Each row comes from the steps of one walk. Every step used is in the known rows, and no mark comes twice. Write the walk behind each row, first mark first.
Known rows
pedut, gipazut, gadev, lufad, zokam: [  2.2   3.3  -5.3 -11.3  10.7  -5.7  12.8 -11.4  -1.0 -22.4  -0.4  -3.1
  15.5  -4.2  21.1  15.3   6.8  17.5  -3.0 -21.3  13.9 -20.8]
gipazut, gadev, vazed, zokam, rived, lufad: [ -6.6   4.5 -15.9  -9.4  26.1  -6.5  16.9 -36.5  -4.9 -20.5  11.0  -1.1
  17.0 -10.1   4.9  -6.0   4.7   3.4   5.8   1.0  35.1   5.5]
lufad, gadev: [  9.8  -9.1   6.8   0.0   8.5   8.4   4.8  -8.0 -13.0  -0.2  -4.6  -5.8
  31.2   4.1  -0.8   3.7  11.6   0.5  -5.2   4.8   7.9  -8.3]
vazed, zokam, lufad, gadev: [  7.6 -11.9  -1.0 -14.1   8.7   6.4  13.6 -16.7 -16.9   8.8  -3.5 -13.5
  36.5   3.1  10.4  14.1  18.8   5.1  -5.7   0.2  24.1 -15.2]
gadev, lufad, zokam, vazed: [  1.0  -1.6  -1.1 -13.9   3.5 -15.5   4.7  14.3 -17.4  -1.6  26.5 -24.3
  14.2  -9.8  22.9   1.2   6.8  23.7  -2.3  -9.5  24.0  -8.4]
pedut, gipazut, gadev: [ -9.6  29.1  17.9   9.0  -1.2  14.8   9.6  -6.6  -5.2 -40.5 -13.5   3.2
  -2.3  -5.5 -12.4   1.7  -3.2  -0.5   9.1 -15.0  -5.4  -1.5]
pedut, gipazut: [ -8.4  16.4   2.0  10.9 -20.2  -5.4   0.3  -3.8  -5.6 -19.6  -7.4   0.9
 -10.5   5.3 -12.1   8.0  -4.8   8.4   3.9 -14.8  -1.5   2.7]
gipazut, gadev, lufad, zokam, vazed: [ -0.5   4.0   4.7 -13.1   7.6  -9.0   8.1  13.4 -17.6 -11.0  23.6 -23.7
  16.2 -13.1  21.6  -0.5   6.7  21.5   0.2 -11.2  22.7  -9.3]
gipazut, gadev, lufad, zokam, rived, dofemuv: [  1.7   0.8  12.4 -25.8   4.1  -2.1  15.6 -27.6  -1.8 -17.8   3.5   8.5
  15.5  16.5  12.5   2.1  -6.7  -6.9  -3.7   4.6  -7.0  -6.9]
pedut, gipazut, gadev, vazed: [ -6.2  18.2  12.6   2.1  -7.5   4.5   8.2   0.2 -11.0 -30.4   5.5   4.5
  15.3 -24.0  -9.9  -5.6  -0.2  10.4   5.9 -23.8  24.6   1.9]
vazed, zokam: [ -3.6  -4.2 -18.9  -2.9  -0.3  10.7  11.0   0.3   9.2  -5.1  -3.3  -7.1
   9.6  10.7  24.0   0.0   1.8  -2.4 -11.4  -6.1   9.3  -7.2]
lufad, zokam, vazed: [  0.9  -0.3   2.1  -8.0  -1.8  -7.7   0.0  19.5 -15.1  -4.0  22.6 -28.2
  10.0  -0.5  20.1  -7.8   0.8  20.8  -4.5  -1.8  16.9  -3.2]
dofemuv, rived, zokam: [  7.2  13.0 -14.2   5.4   8.4  -8.2  14.2  -1.0  -5.7  -6.7   8.0  -0.7
   3.6  11.1  -6.1 -31.6   8.1  17.7 -21.9 -17.1  13.0  -0.8]
lufad, gadev, vazed, zokam, rived, dofemuv: [  1.6  -5.9   6.4 -21.9  -4.9   4.4  16.3 -22.8  -5.0 -10.6   4.7   5.2
  26.7  20.5  12.2  -5.0  -5.6 -10.2  -9.7   7.2   2.9  -1.2]
lufad, zokam, rived, dofemuv: [  3.1  -4.1   8.8 -22.3  -3.6  -3.1   8.9 -23.1  -0.4 -10.2   3.5   5.2
  10.9  26.2  12.3  -2.9 -10.9  -6.7  -7.6  11.8 -10.5  -2.3]
rived, zokam, lufad, gadev: [ 12.4  -7.8   2.8  -9.9  15.2   0.4   8.4 -17.4 -20.2   4.5   7.9 -13.2
  34.7   0.4   1.5   4.4  20.4  15.5  -8.8  -1.1  21.5 -14.0]
vazed, zokam, rived: [ -2.9  -5.4 -10.1  -8.1   5.8   9.1  21.7 -14.4  11.7 -14.0  -7.9  -0.4
  19.6   7.1  24.1  -2.7   4.9  -4.7  -1.4   9.9  12.8   3.1]
gadev, lufad, zokam: [  7.0 -10.5 -14.0 -15.2  11.2 -13.1   8.0  -8.3   1.4  -3.2   6.9  -4.3
  16.5  -1.6  27.6  14.5   8.4  17.9  -7.1 -13.7  16.5 -19.7]
gadev, gipazut, pedut: [ -8.2  16.6  13.4  -5.5  10.6   1.3  14.7 -16.3   0.8  -4.0   7.6  -7.0
   1.9 -11.3  13.9   5.4   5.9   4.5  -5.9   1.7  41.3  12.8]
dofemuv, rived, zokam, lufad, gadev, gipazut: [ 13.8   3.6   9.8  -5.7  23.3   4.5  13.3 -13.4 -16.7 -10.0  11.8 -10.7
  14.2  -6.3   3.4  -8.5  13.8  20.5 -16.0  -5.1  48.9  -2.8]
pedut, gipazut, gadev, vazed, zokam, rived: [ -6.8   5.6  -3.6  -5.7   0.1  10.8  25.7 -14.8   6.0 -31.4  -6.0   1.3
  26.4  -4.0  17.5  -4.7   4.1   1.0   1.7  -3.1  24.9   4.4]

Which walk is each row?
[ 11.2  -1.4  14.1   1.0  20.3  13.2   5.0  -6.9  -8.4 -16.6   8.7  -8.0
  13.6  -6.6   8.7  -3.1   6.6  10.2 -11.5   2.9  35.5  -0.3] => lufad, gadev, gipazut
[  3.1  -5.5   6.4 -26.4   0.0  -8.6  12.4 -26.4  -1.8  -8.9   6.6   8.2
  13.9  20.0  14.0   3.3  -7.1  -4.5  -6.0   6.5  -5.9  -5.8] => gadev, lufad, zokam, rived, dofemuv
[  0.0   1.9  -0.4 -12.5  11.2  -3.3  22.6 -23.1   4.2 -28.8  -6.0   2.6
  22.8  -2.5  20.8   8.9   7.9   9.9   4.7  -2.0  16.0  -5.5] => pedut, gipazut, gadev, lufad, zokam, rived
[  7.1  -8.0  -2.3  -5.3  25.8  -3.2  10.0 -33.9 -17.8  -6.4   2.8  -4.9
  34.3   0.4  -4.7   2.0  13.5   2.8   0.9  11.7  23.7  -1.6] => zokam, rived, lufad, gadev
[  0.9  -9.2  -7.5  -9.8   4.8   9.0  24.1 -14.7   3.7 -15.8  -2.0  -1.2
  39.2  -1.2  22.6  -5.0   9.4   0.7  -3.4   5.1  29.3   2.0] => lufad, gadev, vazed, zokam, rived
[ -1.0   6.4  12.6 -22.3  -2.2  -4.1  15.9 -28.6  -4.4 -24.9   0.9   8.7
  12.0  18.6   8.7   4.5  -8.3  -3.4  -2.7  -0.3  -7.7  -6.0] => pedut, gipazut, gadev, lufad, zokam, rived, dofemuv
[ 12.9  -3.6   1.3  -9.7  12.8  -3.2  14.7 -17.2 -24.1   7.9   2.4 -10.6
  33.3   3.3  -4.8  -1.3  21.9  15.3 -11.0  -5.0  25.5 -12.1] => dofemuv, rived, zokam, lufad, gadev
[ -1.9  13.2  13.4  -9.4  19.2   1.5  19.4 -25.2  -8.9  -2.8  13.1 -14.4
  19.7 -11.1  15.0   5.3  16.9  14.0 -12.3   0.3  52.6   5.2] => rived, zokam, lufad, gadev, gipazut, pedut
[ -5.8  10.6   6.3  -9.4  23.2   3.6  25.4 -34.2  -4.0  -9.8   7.1 -11.5
  23.3  -7.9  20.8   6.1  13.8   5.0  -8.7   7.3  56.8   9.9] => vazed, zokam, rived, lufad, gadev, gipazut, pedut
[  1.3  15.0  -1.7   0.7   1.6 -12.4   9.9  19.5 -22.5  -4.3  27.2 -22.0
   5.7  -1.0  -0.3 -31.2   6.8  23.9 -12.1 -11.9  21.6   4.6] => dofemuv, rived, zokam, vazed
[  1.5  -4.7 -22.5  -7.2   3.4   1.7  19.7  -9.2  -9.7  -4.1   4.7  -6.8
  33.9  -0.7  12.8  -9.2  10.0   6.8 -14.6 -17.5  43.0  -6.8] => dofemuv, rived, lufad, gadev, vazed, zokam
[  3.5   1.8  -4.8 -13.6  10.0 -11.3   5.6 -13.4  -9.5   6.8  17.8 -10.2
   5.3  -5.1   3.1   1.0  13.2  21.7  -5.0  -8.0  19.1  -7.9] => rived, zokam, lufad
[ 11.0  -2.0  15.2  -8.2  20.5   8.1   6.7 -13.7 -13.8  -8.1  10.6 -11.4
  14.5 -10.7   7.4   4.0  11.0  14.4  -7.8   1.6  43.3  -2.7] => zokam, lufad, gadev, gipazut
[ -3.1   9.4   5.3  -9.6   0.8 -10.8   8.4  12.1 -19.6 -17.6  20.7 -23.2
  13.1 -10.7  17.3   2.5   5.1  24.5   1.1 -16.5  21.9  -8.7] => pedut, gipazut, gadev, lufad, zokam, vazed
[  4.2  -8.0  -3.7 -10.6   8.3  -0.4  14.2 -15.9   8.9 -14.9  -4.8  -2.7
  20.8   7.9  23.7  -1.3   3.4   6.4  -1.0  12.3  10.7   0.1] => lufad, zokam, rived
[ -3.1  -5.7 -18.8  -6.1  -5.5   7.3  12.2   4.4   4.0  -6.7   7.0  -5.1
  21.9  -2.8  23.2  -5.6   3.4   4.8 -11.4 -15.0  29.0  -5.3] => gadev, vazed, zokam
[ -7.0   6.5  -4.9 -17.6  -5.5  -0.6  15.9 -12.8 -10.4  -4.4   4.3  -8.5
  13.9 -12.5   9.2  13.1   9.8  12.5   2.7 -19.8  34.4  -8.4] => pedut, gipazut, gadev, vazed, zokam, lufad
[  1.7  -9.9 -15.4  -6.2  -0.8  11.2  14.3   0.2  -2.6  -6.7   4.6  -8.6
  36.9  -1.0  22.7  -3.4   8.7   5.4 -14.2 -13.0  32.9  -9.4] => lufad, gadev, vazed, zokam
[  3.1  -4.1  -1.0 -16.2  17.7  -1.4  22.6 -22.2   6.1 -22.2  -3.7   2.0
  26.0  -4.3  24.5   6.2   9.4   7.2   3.4   2.8  16.5  -6.8] => gipazut, gadev, lufad, zokam, rived
[  6.9  -8.8   5.8 -13.1  -0.5  -5.0   7.0  -6.7 -22.3   5.4  14.1  -5.1
  38.4 -21.3  -2.3   2.6  14.5  15.1  -0.3 -11.0  41.7  -4.6] => zokam, lufad, gadev, vazed
[ -6.8  17.0   6.2  -5.5   9.5  -5.5  16.6 -13.9  -8.6 -23.8  -1.6  10.1
   6.0 -22.3  -3.3  19.3   9.9   6.4  11.7 -26.4  11.0 -11.9] => pedut, gipazut, gadev, lufad
[ -2.9  -5.1 -10.8 -21.6  -3.6  -5.3  12.8 -10.3  -8.2  11.6   9.5  -9.5
  15.7 -10.8  14.3  11.2  11.5  11.8  -0.8 -13.3  36.8  -8.2] => gadev, vazed, zokam, lufad
[  9.5  -3.8   9.4  -8.7  20.4  11.7  10.4 -13.3 -11.1 -10.1  10.1 -13.5
  17.3  -7.3  15.9   4.2  11.8  13.9 -11.5  -0.4  46.0  -5.0] => vazed, zokam, lufad, gadev, gipazut
